Every row comes from one small tree of marks. Brackets hold a mark, then the marks that hang from it, in alphabetical order. Every link used is in the known rows. Which tree was each row made from?
In the rows, zero is written as 128.
Known rows
{tufit {sutuzen silukuv soseze}}: [ 95 158 122  88 123  68 104 134 113 130  97 165 137  96 128 156 141 112
 118 166 147 153 142 108]
{pode rugag}: [139 146 137 127 109 109 111 121 146 108 148 173 119 132 129 140 136 117
  97 133 114 132 165 140]
{silukuv {sivo {soseze {rugag pode}}}}: [143 176 113  56 110 103 132 137 131 167  81 151 112 148 133 166 134  99
  92 142 154 120  90 123]
{tuvok pode silukuv}: [120 163 124 129  78 107  86 141 133 109 115 161 162 123 132 137 115  93
 148 152 149 143 146 134]
{pode rugag soseze {tuvok silukuv}}: [164 161 147  90  88  96  79 137 145 103 137 200 117 154 132 194  75 101
 129 145 132 122 151  95]
{sivo silukuv {soseze {rugag pode}}}: [118 219 116  61  99 121 123 116 140 194  58 153 126 136 144 167  78 103
 111 177 179 106 108 120]
{soseze {rugag pode} {sutuzen silukuv}}: [120 178 101 109  85 103  98 146  88 129  79 178 140 148 107 118  63 114
  93 137 163  81  89  69]
{tuvok {sivo silukuv soseze}}: [122 191 132 123 114 124 110 127 177 181 131 149 138  92 146 187  96  98
 132 157 154 121 119 138]
{soseze {sutuzen silukuv}}: [114 153 122 147 106  95  82 145 108 119 130 172 141 113 122 134  94 111
 114 147 147 102 126  98]
{soseze sutuzen}: [127 164 121 157 110  95  95 146 137 121 151 162 141 108 120 133  89 130
 117 145 129 102 130 124]
{tuvok silukuv sivo}: [120 167 119 130  93 119 109 154 162 107 160 174 183 111 134 153 101 108
 143 121 132 131 110 103]
{pode {soseze sutuzen} tuvok}: [156 159 151 140 110  71  72 166 138 131 134 173 117 120 106 173  25 116
 125 145 141  99 128  98]
{sutuzen {silukuv sivo} {soseze rugag}}: [150 163 132  69  92  49 148 131 110 112  98 158 107 130 133 163 172 104
  94 179 127 145  99  85]
{tuvok pode}: [124 148 145 145  97  99 101 145 138 123 108 148 138 116 117 125 123  96
 120 135 148 145 163 145]
{tuvok pode sivo soseze}: [144 155 147 172  75 123  80 139 162 113 123 139 131 108  98 159 106  93
 141 141 151 126 152 127]
{sutuzen {silukuv {sivo soseze}}}: [120 149 133  84 127  93 107 132 124 155 111 153 120 121 146 189 175  76
 110 162 149 139 122 124]
{tufit {sutuzen silukuv}}: [ 90 148 120 101 119  91  90 163 113 126  95 168 171 104 133 139 125 106
 118 145 157 138 171 110]
{pode rugag {tuvok silukuv sivo soseze}}: [159 165 141 134  72 127  68 119 168  96 169 205 119 133 126 194  82  97
 128 136 146 113 134  91]
{rugag {pode soseze}}: [136 176 133  87  99 112  96 153 145 153 103 149 141 139 105 171  88 101
 121 127 143 119 115  99]
{sutuzen {silukuv sivo} soseze}: [132 153 141  89 114  51 122 121 124 131 129 163 107 111 132 175 190  94
 107 166 123 160  97  97]
{pode soseze}: [142 157 144 109 102  98 103 161 154 120 120 144 149 123 118 175 104 109
 129 154 129 123 155 116]
{silukuv {sivo {soseze rugag sutuzen}}}: [160 166 112 107 113  82 126 150 130 133 116 148 100 132 134 166 112 123
 103 167 132  91 110 142]
{pode rugag soseze}: [162 149 146 111  97 109 102 138 148 103 137 161 111 144 115 178 120 116
 113 141 108 117 172 125]
{tufit sutuzen}: [109 151 121 111 123  93 103 165 147 130 108 159 169  96 134 135 116 121
 121 136 137 139 168 138]
{sivo silukuv {soseze rugag sutuzen}}: [139 209 113 113 105 107 114 127 135 160  93 149 113 120 145 163  61 125
 122 199 155  82 125 132]
{sutuzen silukuv {soseze rugag}}: [131 159 129  85  89  83 143 128 101 104  90 160 123 133 122 148 130 112
  97 179 146 132 129  86]
{sivo soseze}: [112 152 131 109 123 118 115 130 141 149 123 143 126 115 136 169 124  98
 117 160 152 126 151 158]
{silukuv {sivo soseze}}: [134 152 136  91 129  91 118 136 151 154 130 144 116 113 146 184 169  93
 116 158 135 139 121 151]
{tufit {sutuzen {soseze {rugag pode}}}}: [120 185 106  57 103  78 129 142 127 144  67 161 134 123 111 137 102 128
 103 142 152 131 112 110]

Which tree is each row?
[156 148 150 151  84 106  92 174 158 117 117 134 137 118  88 163  81  99
 143 118 133 130 147 124]
{tuvok {pode soseze} sivo}
[138 153 121  65 105  90 134 140 109 134  80 149 117 142 146 176 156  91
  98 175 154 123 130 112]
{sutuzen {silukuv {sivo {soseze rugag}}}}
[129 162 114 127  89  94 107 157  91 101 101 168 142 133 117 122  72 125
 102 159 150  85 133  86]
{soseze rugag {sutuzen silukuv}}
[153 176 153 140 105  96  94 127 175 153 152 207 108 109 137 169  73 105
 101 122 141 129 129 103]
{pode rugag {tuvok {sivo silukuv}}}
[155 161 109 113  96  62 113 160 101 105 111 168 127 135 128 141 120 117
  95 158 133  98 107  80]
{soseze rugag {sutuzen {silukuv sivo}}}
[145 175 122  95 100  75  71 152 116 150 101 166 116 140 104 184 105  99
 119 127 134  97  62  63]
{rugag {pode {soseze {sutuzen {silukuv sivo}}}}}
[124 159 107 109 100 110 111 141  92 125  87 157 116 138 126 150  78 113
 108 177 163  76 135 115]
{sivo {soseze rugag {sutuzen silukuv}}}
[125 167 137  60  91  72 117 125  92 150  67 195 105 147 111 151  76  90
  76 152 191 134  85  55]
{sutuzen silukuv {soseze {rugag {pode tuvok}}}}
[125 185 117  63  79 100 105 151 124 135  88 199 159 155 130 137  40  98
 105 134 180 118  94  65]
{soseze {rugag {pode {tuvok silukuv}}}}
[179 168 130 141  70  89  96 173 121  98  80 136 116 143  89 145  42 126
 129 159 139  90 152 124]
{tuvok {pode {soseze rugag sutuzen}}}
[189 148 139 181  82 108  71 154 153  94 143 161  90 133  73 159  68 121
 130 102 103  93 142 139]
{tuvok {pode rugag {soseze sutuzen}} sivo}
[149 159 124  77 113  90 143 146 138 132 102 140 113 134 144 170 148 106
 102 170 137 126 130 140]
{silukuv {sivo {soseze rugag}}}
[123 164 125 155  86 109  58 127 112 109 125 162 124 116 113 166  94 107
 128 182 156  85 134  88]
{tuvok {soseze {sutuzen silukuv}}}
[134 183 102 114  91 101 109 153 119 132  98 165 137 141 108 114  56 130
  97 128 148  81  93  98]
{soseze {rugag pode} sutuzen}
[122 179 125  50 115  91  81 126 141 188 110 192 122 138 147 202 110  71
 118 133 174 141  61 105]
{rugag {pode {tuvok {silukuv {sivo soseze}}}}}
[129 227 100  94  99 114 100 119 131 187  72 163 112 133 135 160  45 119
 113 171 170  75  87 118]
{sivo silukuv {soseze {rugag pode} sutuzen}}
[170 171 126 117  49 113 109 180 144  83 100 150 159 146 102 165  58 108
 156 138 138 113 134  98]
{tuvok {pode {soseze rugag}} silukuv sivo}
[128 167 120 139 109 111  73 143 149 140 158 190 128 110 124 181  28 103
 143 129 162  91  86 118]
{pode {tuvok silukuv {sivo {soseze sutuzen}}}}
[147 188 117  51  84  69 108 151 132 142  94 200 143 153 143 159  84  95
 102 130 166 134  66  61]
{soseze {rugag {pode {tuvok {silukuv sivo}}}}}
[105 178 103  46  99  77 124 137  91 139  48 173 135 134 112 142 112 113
  99 151 166 133 110  84]
{tufit {sutuzen silukuv {soseze {rugag pode}}}}
[190 146 148 158 100  89  76 154 157 111 172 195  92 129  93 181  32 124
 109 102 114  84 124 101]
{pode rugag {soseze sutuzen} {tuvok sivo}}
[126 170 120  80 112 103 107 128 154 141 130 160 138 123 160 196 164  91
 142 165 136 141 104 138]
{tuvok {silukuv {sivo soseze}}}
[145 159 123 121 131  86  99 136 142 152 143 150 102 108 135 175 135 111
 118 157 124 108 100 154]
{silukuv {sivo {soseze sutuzen}}}
[106 152 115 131 122 114  79 127 105 142 116 161 118 119 125 162  99  96
 118 167 158  93 129 131]
{sivo {soseze {sutuzen silukuv}}}
[137 162 115  54 107  43 136 151 110 118  75 161 121 118 136 163 168 118
 103 173 130 150 125  93]
{tufit {sutuzen {silukuv sivo} {soseze rugag}}}
[149 167 143 111  74 112  63 106 142 102 144 201 107 141 137 192  96  96
 127 169 151 120 154 101]
{pode rugag {tuvok silukuv soseze}}
[124 174 119 109  96 101  66 150 106 146  96 168 135 141  94 168  61 104
 123 131 152  85  92  72]
{rugag {pode {soseze {sutuzen silukuv}}}}
